What can hang from each mark
leli: loma lupem
lupem: leli pokuz rugi
viso: loma
valu: momazap
loma: divati leli menar valu vazudi vemol viso
rugi: balu lupem momazap
vemol: loma
vazudi: loma momazap
balu: rugi
keneser: boba momazap
pokuz: lupem
divati: loma
momazap: boba keneser rugi valu vazudi
boba: keneser momazap

Each row was made from one small tree. The marks that hang from a mark follow it in brackets, in alphabetical order. Every link used is in the known rows. Write each row's tree.
In the rows, zero is written as 128.
Known rows
keneser(boba(momazap(rugi(lupem) valu))): [108 130 143 125  79 133 157 154 151 107 142 116 136 146 126 164 125 132
 143 139 127 130 151  97 174 141 136 152 159  86 136 116 112 168 141 191
 160 135 135  80  81  80 149  79]
vazudi(loma(vemol) momazap(keneser rugi valu)): [109 116 145 172  85 111 181 160 165 139 103 171 132 123  97 139  66  96
 134 143 149 110 129  82 175 178 120 145 148  75 154  91 140 173 126 180
 130 143  74  74 145  78 136  55]
rugi(balu momazap(keneser valu vazudi)): [121 119 160 133 126 140 151 143 161  86 129 121 113 184 128 140 134 113
 120 120 139 140 127  56 181 163 137 128 159  77 165 119 120 167 136 187
 139 135  63  75  64  70 130  81]
boba(momazap(keneser rugi(balu lupem(leli)) valu)): [112 120 133 126  84 154 152 152 172 117 128 109 100 142 118 155 126 135
 120 133 139 114 109  90 185 155 125 117 150  65 158 132 123 174 142 183
 158 153  98  89  45  94 110  89]
vemol(loma(menar valu vazudi viso)): [ 72 144 166 120 121  99 183 156 105 127 105 148 138 187 137 142 120 113
 120 130 182 137 110 130 160 110 147 119 195  69 135  83 131 159 129 145
 103 151 129  81 154  80 158  65]
pokuz(lupem(leli rugi(balu momazap))): [121 140 172 127 107 178 152 158 133 104 128 153 109 146 128 161 156 104
  95 144 176 112 145 109 182 153 132 105 193 109 121 158 151 156 125 181
 157 123 107  91  83  59 117  91]
keneser(boba): [108 140 161 133  97 133 161 157 130 106 130 140 151 152 131 162 135 124
 142 146 147 143 172  94 163 132 135 168 177 127 136 121 117 132 141 190
 169 130 150  82 108  73 151  73]
pokuz(lupem(leli(loma(divati menar vemol viso)))): [105 166 169 106  99 159 168 173 106 136 110 151 113 134 149 150 148 112
 116 143 201 114 125 111 173 136 129 139 195 116 136 135 154 139 127 182
 162 132 124  97 122  82 145  77]
leli(loma(divati valu viso) lupem): [ 84 159 123 114 101 140 148 167 114 147 128 166 156 138 187 129 179 116
 153 129 210 110  93 108 171 115 135 177 197  53 198 133 162 138 137 194
 128 115 139 101 139  68 163  64]
balu(rugi(lupem(leli pokuz) momazap(boba))): [129 131 155 122 114 166 118 153 158 101 135 132 146 161 138 158 145 133
  95 129 137 135 120 118 167 148 125 133 148 107 121 138 150 160 150 162
 146 119 130 100  87  63 186  72]
leli(loma(divati vemol viso)): [ 97 156 134 134 103 127 160 168 121 140 109 165 154 158 178 129 141 136
 147 133 210 112  99  76 170 139 147 172 173  99 165 121 143 113 128 171
 162 139 131 100 145  80 158  58]
vazudi(loma(divati leli menar vemol)): [ 90 159 157 140 119 118 171 167 129 151 109 155 140 148 153 127 107 117
 138 131 202 146 113 106 143 150 140 145 181 116 147  91 135 139 127 146
 141 150  87  92 175  80 153  51]
balu(rugi(lupem momazap)): [118 127 157 147 101 160 106 146 147  95 145 138 139 164 146 160 146 127
 101 141 136 145 119 108 177 144 137 151 157  91 129 146 144 147 150 168
 129 120 138  99  92  57 183  85]
loma(leli valu viso): [100 126 142 129 125 125 170 164  88 118 114 149 148 150 149 106 122 124
 127 127 170 135 118 141 143 122 148 132 217  69 195 101 120 163 135 147
 139 135 129  92 118  67 159 104]
loma(divati leli(lupem) menar vemol): [ 85 169 145 111 110 117 143 159 107 163 123 137 126 132 185 113 149  93
 135 107 220 130  97 134 145 134 143 157 179 102 168  97 130 158 134 143
 141 145  95 111 167  94 151  49]
balu(rugi(momazap(vazudi))): [111 115 149 141  95 141 128 142 142  84 130 149 141 168 143 157 138 136
 106 143 138 135 122 113 172 149 130 148 153 104 132 136 127 152 137 164
 141 134 130 100 106  72 181  83]
viso(loma(leli)): [109 128 158 141 102 140 154 155 128 114 114 160 133 148 154 152 112 132
 142 145 195 131 143 102 163 125 158 147 198 117 158 123 127 131 136 171
 145 145 128  95 121  77 146  56]
valu(momazap(boba keneser rugi vazudi)): [126 115 139 159  89 124 178 148 150 111 124 138 106 145 128 147 122 128
 122 144 155 124 133 101 185 166 125 147 148  76 149  74 109 187 117 205
 177 145 121  70  75 111 144  63]
rugi(balu lupem(leli) momazap(boba valu vazudi)): [141 146 167  87 140 174 126 156 175  86 149 108 121 181 151 139 139  87
  98  92 133 133 117  72 169 169 141 109 153  72 135 117 143 179 143 194
 135  97  61  68  39  59 164  69]
vazudi(loma): [107 144 165 157 110 141 154 167 149 121 117 176 147 145 124 158 114 126
 129 160 172 143 141  87 164 155 128 155 185 124 139 124 144 119 133 177
 144 134 119  82 133  67 146  63]
pokuz(lupem): [126 151 181 139  90 156 137 167 121 121 124 151 113 125 124 162 149 106
 108 164 171 136 154 117 182 144 128 151 197 116 140 144 153 134 132 200
 145 122 137  87 116  78 134  92]
rugi(momazap(keneser(boba) valu)): [112 123 153 136 114 130 154 149 139 101 129 123 113 152 119 152 120 134
 134 138 129 154 148  70 182 151 138 163 173  77 162 113 118 175 139 177
 156 136 105  83  75  66 151  70]
leli(lupem): [107 151 154 131  92 154 113 160 135 126 140 170 135 122 150 159 166  95
 125 145 181 122 133 114 177 140 122 180 187 106 160 148 150 130 146 195
 140 117 140  98 107  77 141  62]
vemol(loma(leli(lupem) valu vazudi)): [ 90 144 153 111 107 117 148 152 124 138 129 149 130 136 172 147 123 109
 118 126 188 139 120 141 152 121 146 145 199  76 159  98 160 168 134 167
 108 123 133 106 148  91 150  66]
keneser(boba(momazap(rugi(lupem(pokuz)) valu))): [114 128 146 125  85 130 158 155 156 110 140 117 144 147 121 165 130 138
 146 139 129 127 153  97 175 141 131 148 156  92 135 114 114 170 142 186
 160 138 133  81  85  79 148  76]
loma(divati menar): [ 88 152 160 130 113 121 153 160 117 130 109 131 132 169 147 147 161 127
 136 143 190 147 112 114 159 130 129 137 174 107 146 110 119 136 130 141
 150 156 118  82 139  71 138  66]
balu(rugi(lupem momazap(boba(keneser) vazudi))): [126 123 149 126 101 159 116 147 151  93 139 129 142 167 149 159 139 117
  93 129 131 137 120 124 175 149 133 137 145  80 130 121 139 161 143 181
 131 123 128  97  91  71 196  77]
vazudi(momazap(keneser)): [115 122 157 165  91 137 149 161 147 123 114 148 128 138 122 149 115 111
 121 147 161 124 138  93 176 160 113 158 170 100 163 119 131 140 143 163
 159 142 124  81 114  59 122  79]
lupem(leli(loma) pokuz rugi(momazap)): [121 126 146 123 141 158 158 152 160 113 111 177 149 147 148 167 159 159
 120 140 193  79 125  89 177 161 120 119 166 135 128 149 150 161 133 138
 175 140 111 111  83  55 123  48]
divati(loma(menar viso)): [104 149 164 135 133 135 173 169 113 115 106 164 124 186 119 159 127 108
 144 144 205 136 129  99 168 127 149 152 201 105 151 106 129 115 136 165
 136 159 115  70 106  89 151  69]
divati(loma(viso)): [115 144 155 139 119 146 163 172 120 113 116 170 131 175 128 161 127 115
 144 147 201 135 133  90 171 135 147 161 200 103 158 115 139 108 134 171
 148 146 127  74 100  90 152  76]
leli(loma(menar viso) lupem(pokuz rugi(momazap))): [ 99 149 145 132 134 135 156 153 146 127 121 187 151 155 151 148 179 120
 141 127 211  80 102 104 189 132 139 158 182  79 158 135 156 146 145 179
 123 137 109 102 116  58 145  39]
vemol(loma(vazudi viso)): [ 90 142 164 131 102 115 172 160 125 115 118 158 138 178 148 157 116 126
 121 133 186 135 115 108 170 130 148 136 180  86 129  93 144 131 128 151
 138 144 137  87 135  82 154  65]
viso(loma(leli(lupem(rugi)) menar valu vazudi)): [ 82 134 152 119 118 124 162 147 118 131 106 161 141 153 164 126 128 104
 141 126 205 111 115 149 153  98 161 130 214  83 164 101 131 175 132 169
  88 144 107  94 156  82 157  42]
lupem(rugi): [120 124 151 151 100 142 144 149 145 104 119 177 141 138 126 161 151 127
 115 158 166 106 139 114 177 159 132 132 175 113 136 144 129 137 127 168
 150 141 133  91 100  71 115  72]
leli(lupem(pokuz rugi(momazap(vazudi(loma(viso)))))): [115 137 152 139 113 144 142 157 150 118 142 185 157 143 140 150 170 106
 128 132 188  98 121 109 186 158 119 144 173  92 147 129 150 158 136 168
 132 126 105  91 115  62 146  48]
boba(keneser momazap(rugi)): [ 95 103 121 154  83 154 129 157 140 122 122 129 124 154 141 182 122 131
 116 156 171 107 130 126 191 138 127 115 164  77 151 128 107 163 135 158
 176 175 141 110  80  77 124  80]
balu(rugi(momazap(valu))): [112 112 146 141  96 143 120 141 146  87 126 143 137 159 128 159 130 149
 111 151 126 140 127 112 173 146 134 149 160  92 138 147 130 160 141 164
 132 132 129 101 100  64 175  85]
divati(loma(vazudi vemol)): [114 155 155 133 118 138 140 167 134 135 111 171 133 161 151 150 116  96
 136 139 213 125 129  97 165 139 150 175 192 128 146 106 151 121 129 178
 128 140 113  86 137 113 158  51]
balu(rugi(lupem(leli(loma)))): [117 137 153 118  93 171 126 150 148 107 127 148 143 143 153 166 150 141
 105 143 152 122 116 116 166 138 125 149 157 116 128 155 154 129 149 180
 140 123 149 109  91  77 172  83]
keneser(boba momazap(rugi(balu))): [109 118 152 158  85 122 198 149 154 102 133 114 138 157 140 168 132 123
 158 135 145 140 168  82 175 123 152 159 154 113 136 104 115 139 138 189
 178 126 126  85  74  67 143  86]
momazap(keneser vazudi): [119 130 158 124  94 131 175 153 136 114 112 146 116 137 132 147 139 120
 120 138 162 128 129  95 177 161 109 154 157 113 166  98 121 140 131 190
 164 154 112  87  92 116 134  72]
leli(loma(menar vazudi vemol) lupem): [ 86 175 147 116 112 131 128 155 143 153 113 180 139 131 184 136 153  89
 135 122 219  89  99 112 173 124 144 200 184 110 158 126 166 134 144 210
 109 126 115 114 154  99 160  24]

Write each row's tree
[ 79 145 160 112 118 110 179 154  98 134 122 147 124 158 144 144 126 105
 123 123 186 141 116 138 156 114 148 127 202  59 156  97 134 163 140 153
 112 145 129  96 136  78 148  72]
vemol(loma(leli(lupem) menar valu viso))
[102 150 129 122 100 124 165 168 105 152 132 158 162 143 184  98 153 114
 142  99 225 105  87 129 155 146 141 137 174  79 177  94 136 155 124 124
 160 142 101 107 159  82 156  61]
loma(divati leli(lupem(pokuz rugi)) vemol viso)
[126 130 152 138 104 158 109 149 156  96 140 132 139 161 139 154 140 122
  95 134 128 147 122 117 173 146 139 148 153  87 129 137 146 152 148 180
 132 116 136  95  91  63 189  80]
balu(rugi(lupem momazap(boba)))
[122 146 148 125 127 146 145 162 146 128 123 172 133 143 161 155 135 110
 142 129 221 119 123 129 159 133 149 165 201 111 168 101 169 137 134 174
 124 134 103  96 118 106 148  59]
divati(loma(leli(lupem(pokuz rugi)) vazudi))
[102 125 151 134 107 135 155 154 113 123 111 154 141 145 153 139 115 126
 142 146 187 133 141 115 156 115 156 138 210 100 172 122 124 153 135 171
 123 140 133  93 133  73 151  63]
viso(loma(leli valu))
[134 112 154 146 125 128 161 145 162 107 119 150 147 148 103 157 150 153
 129 146 150 111 147  92 186 164 122 123 159 101 144 123 126 179 134 153
 147 148 102  87  92  62 121  59]
lupem(pokuz rugi(momazap(keneser(boba) valu)))
[ 88 131 163 148 112 131 161 152 110 124 108 148 133 174 136 147 127 127
 145 160 190 131 138 101 172 111 148 135 207  92 145 119 103 165 134 166
 110 152 135  73 137  63 150  48]
viso(loma(menar valu(momazap)))
[128 121 144 114 121 134 131 153 145  93 126 129 125 159 136 154 114 116
 112 129 134 134 138 104 180 165 135 137 164  69 155  96 118 188 127 179
 147 130  96  81  82  73 174  58]
rugi(momazap(boba(keneser) valu vazudi))
[ 97 152 128 113  87 117 129 164 135 159 130 141 149 123 213  95 119  95
 138  92 212 109  80 140 145 150 140 167 173  75 182  73 156 184 124 136
 124 119  80 104 187  86 169  50]
loma(divati leli(lupem) vazudi(momazap(valu)) vemol)
[132 119 143 127 103 117 168 148 171  90 111 153 136 162 119 146 127  76
 107 118 138 109 135 122 164 157 139 109 132  94 142  89 127 158 118 231
 161 128  90  72  88 118 142  67]
momazap(boba rugi(balu) vazudi)
[ 88 146 156 152 118 120 156 167 134 158 116 169 149 130 141 115  88  69
 128 126 185 118 122 124 145 152 128 149 196  85 162  96 143 175 141 153
  97 128  84  84 189  51 156  53]
vazudi(loma(leli(lupem) menar valu vemol) momazap)
[ 82 149 156 165 106 113 185 179 129 145 108 165 162 180 136 116  95  95
 141 127 198 123 102  90 158 159 127 135 171  84 138  81 127 142 125 122
 135 150  84  63 194  42 163  53]
vazudi(loma(divati menar vemol viso) momazap)
[116 128 153 138 102 144 142 153 138 113 127 161 123 134 134 168 142  96
 112 142 159 114 127 110 175 141 136 134 157 102 135 122 146 150 136 188
 163 124 125  92  71  87 141  74]
momazap(rugi(lupem(leli)))
[ 93 158 142 129  95 118 135 167 125 148 114 145 158 159 190 114 139 112
 130 122 209 125  95 111 157 141 138 158 166 116 147  91 140 145 117 141
 145 137 113  95 182  97 164  47]
loma(divati vazudi vemol)
[110 139 144 159  94 130 180 176 169 143 109 144 146 144 122 132  93 113
 132 134 167 144 124  95 159 172 112 142 160  79 160  83 149 145 127 166
 158 137  96  65 157  60 144  58]
vazudi(loma(divati) momazap(boba keneser))
[117 131 153 136  91 130 197 154 154 117 136 115 139 137 156 174 139 134
 160 131 156 127 158  83 179 126 143 170 150 118 133  98 134 146 143 183
 180 118 134  93  67  70 161  73]
keneser(boba momazap(rugi(lupem(leli(loma) pokuz))))
[107 118 146 142  83 105 233 154 144 102 134 128 142 149 151 155 110 128
 165 123 152 133 153  95 168 137 148 160 150 102 140  60 114 152 125 179
 178 131 108  81  90  84 177  79]
keneser(boba momazap(rugi vazudi(loma(leli viso))))
[123 118 152 167  89 135 165 146 140 115 142 139 104 146 145 154 139 127
 126 148 167 124 124  84 195 162 125 152 150  74 147  85 116 180 125 192
 163 140 120  72  66  98 142  72]
valu(momazap(keneser rugi(lupem) vazudi))
[ 97 155 143 136 113 125 157 163 132 132 100 180 155 160 176 125 123 125
 135 128 205  98 102  91 170 134 154 180 182 110 157 112 149 118 130 183
 142 136 125 101 145  90 167  51]
leli(loma(vazudi vemol viso))
[110 131 160 148 123 133 141 158 143  97 137 159 132 169 150 151 125 111
 121 138 162 143 130  77 177 165 136 155 172 101 141 108 130 154 129 162
 151 128  98  80 105  61 168  62]
rugi(momazap(vazudi(loma)))
[101 119 152 158  98 120 163 152 158 112 110 148 145 164 139 137 115  99
 126 125 163 115 127 113 166 135 136 145 162  96 151  88 139 157 131 179
 145 137 104  79 126  80 139  72]
loma(vazudi(momazap(keneser(boba) rugi(balu))))
[129 120 154 150  91 134 159 149 166 108 130 118 117 137 139 164 134 126
 139 141 145 129 133  85 186 144 146 148 153  86 152 118 137 151 139 182
 139 115 102  85  56  68 136  89]
keneser(momazap(rugi(balu lupem) valu))
[112 120 150 145  98 152 158 161 132 121 118 134 137 148 160 180 125 132
 130 152 183 127 147 106 184 142 124 142 172 109 153 103 121 135 133 157
 161 152 128 103  96  66 152  71]
boba(keneser(momazap(vazudi(loma))))
[ 99 151 147 106 113 157 165 167 121 125 103 172 137 143 162 147 130 133
 125 133 198  97 118  86 163 143 129 155 182 134 142 139 139 123 136 164
 185 138 132 108  98  83 148  58]
lupem(leli(loma(vemol viso)))
[114 149 150 131 121 140 140 167 114 143 114 164 134 151 135 149 122  91
 135 152 197 132 142  97 164 137 141 166 202 112 163 124 140 137 134 183
 119 137 127  83 133 101 150  64]
divati(loma(valu vemol))
[ 99 115 131 144  85 134 179 154 167 119 122 131 118 158 124 143 120 119
 123 135 154 115 110  95 177 158 120 115 150  75 158 109 115 167 128 186
 156 162  92  84  89 104 118  84]
boba(momazap(keneser rugi(balu) vazudi(loma(valu))))
[128 113 139 129 113 138 144 144 154  91 122 156 133 150 127 157 133 122
 108 138 144 106 136 116 183 173 136 115 162  73 141 115 119 182 119 172
 142 138 102  84  83  70 142  60]
lupem(rugi(momazap(boba(keneser) valu vazudi)))
[113 105 139 149  92 142 151 152 131 118 112 128 125 137 141 186 122 137
 133 159 164 121 148 114 191 133 132 136 168  88 161 111 119 154 133 164
 159 152 130 107  76  68 140  78]
boba(keneser(momazap(rugi valu)))
[110 150 145 158  93 126 158 180 163 150 115 158 163 145 137 124  87  93
 128 131 177 129 124  95 154 178 122 147 159  95 140  90 146 146 123 158
 148 125  97  67 187  55 160  45]
vazudi(loma(divati vemol) momazap(boba))
[125 120 160 130 145 168 153 150 165  98 119 161 151 175 129 160 164 138
 108 131 182  91 133  88 171 161 119  84 164 137 118 154 135 162 135 130
 171 142  91  97  74  44 105  64]
lupem(leli pokuz rugi(balu momazap))
[119 113 146 123  73 104 209 145 150  95 132 114 131 134 139 167 120 137
 165 133 124 127 160  92 179 142 139 164 140  96 142  76 107 172 126 191
 163 125 111  79  71  90 167  78]
keneser(boba momazap(rugi valu vazudi))
[102 141 164 125 122 109 147 157 155 117  92 142 138 163 128 130 108 103
 118 124 160 116 114 142 156 139 135 142 176  94 139  79 130 172 133 161
 109 140  92  70 146  75 157  51]
loma(menar vazudi(momazap(boba valu)))
[ 93 138 144 157 107 126 168 176 125 150 124 179 165 138 147 102  83  79
 132 120 186 112 114 115 149 156 131 149 199  66 174  93 144 166 135 148
 115 122  94  80 181  44 168  66]
vazudi(loma(leli(lupem) valu vemol viso) momazap)
[122 123 152 134  79 119 188 149 153 106 140 105 129 129 136 170 125 134
 162 136 125 138 162  87 181 132 147 169 150  87 141  93 123 164 139 192
 155 114 123  80  61  72 164  81]
keneser(boba momazap(rugi(lupem) valu))
[109 151 159 123 140 136 170 168 116 127 115 164 124 166 136 150 134 105
 149 126 221 130 122 121 159 123 149 156 207 100 170  97 143 128 143 162
 131 152 102  86 111  94 153  66]
divati(loma(leli(lupem(pokuz)) menar viso))
[ 91 159 133 128 107 120 161 167 127 141 104 165 161 165 194 118 136 135
 146 122 218 106  85  90 165 131 152 173 174  97 164 101 150 121 122 167
 150 137 121 100 162  88 170  51]
leli(loma(divati vazudi vemol viso))
[120 149 141 131 109 150 129 153 166 137 125 192 156 114 158 166 183 127
 138 146 206  79 122 104 187 145 125 175 175 109 163 158 174 130 145 206
 131 121 132 114 116  76 125  42]
leli(loma lupem(pokuz rugi))
[ 90 136 164 131 119 122 166 151 127 117  98 156 133 167 160 138 109 124
 141 130 206 126 122 126 154 108 166 140 201 116 149  94 125 145 133 160
 120 156 106  92 145  86 157  42]
viso(loma(leli menar vazudi))
[127 125 157 117 123 159 161 157 150 115 106 175 155 137 123 167 162 151
 113 148 185  82 137 115 167 162 103 102 166 152 120 146 137 153 132 131
 177 148 122 102  91  70 109  58]
lupem(leli pokuz rugi)
[138 138 157 120 130 159 101 159 152 108 146 113 121 153 141 157 127 103
 105 126 132 148 133  96 186 157 146 141 170  52 151 111 142 181 145 185
 129 108 107  79  64  51 178  62]
rugi(lupem momazap(boba(keneser) valu))
[117 136 145 130 102 147 132 151 136 120 136 167 128 110 161 146 147 114
 122 132 185 117 130 137 159 147 140 158 193 102 171 131 147 147 139 176
 148 125 122 111 101  80 130  75]
loma(leli(lupem(rugi)))
[126 133 162 121  99 168 124 153 149 108 127 143 153 148 138 166 156 143
 103 144 150 125 121 122 165 141 114 136 151 127 123 150 150 137 152 162
 140 128 145 106  98  74 169  82]
balu(rugi(lupem(leli pokuz)))
[ 89 140 147 117 120 101 160 157 134 131 104 119 135 158 181 111 117 128
 140 105 195 132  84 153 135 132 144 133 180  77 170  55 134 185 125 115
 123 147  72  86 169  71 156  68]
loma(divati leli menar vazudi(momazap(valu)))
[ 70 151 149 113 128 104 157 160 104 143  97 123 152 177 168 111 158 114
 133 129 192 141  90 151 143 103 135 126 195  79 164  78 127 180 122 136
 102 145 108  79 181  79 162  65]
loma(divati menar valu vazudi)
[115 135 160 132  98 130 191 159 147 120 110 158 124 139 125 146 121 121
 126 140 165 133 127  85 173 167 109 151 159 113 160  89 131 136 127 193
 155 154  97  80 110 112 141  64]
momazap(keneser vazudi(loma))
[110 126 136 128  79 146 144 159 160 123 121 113 107 132 119 152 121 160
 127 150 143 128 121  93 184 161 115 149 170  82 166 135 112 161 141 166
 158 161 122  92  74  91 117  84]
boba(momazap(keneser valu))
[113 144 152 123 119 135 127 158 145 129 127 158 146 126 182 129 143 118
 127 116 201 118 112 151 149 130 140 167 193 116 174  97 163 155 140 164
 132 123 108 112 134  92 155  60]
loma(leli(lupem(pokuz)) vazudi)
[ 93 130 144 164  98 128 178 173 142 151 112 146 152 144 130 127 106 113
 139 146 172 143 119  93 159 156 107 137 178  69 175  93 144 159 128 149
 133 138 102  68 169  47 139  74]
vazudi(loma(divati valu) momazap(keneser))
[127 125 162 147 110 156 108 147 153 101 142 137 149 165 140 162 153 135
 104 142 141 141 121 108 177 144 131 145 151 102 128 144 147 150 153 159
 128 123 134  99 100  56 181  81]
balu(rugi(lupem(pokuz) momazap))
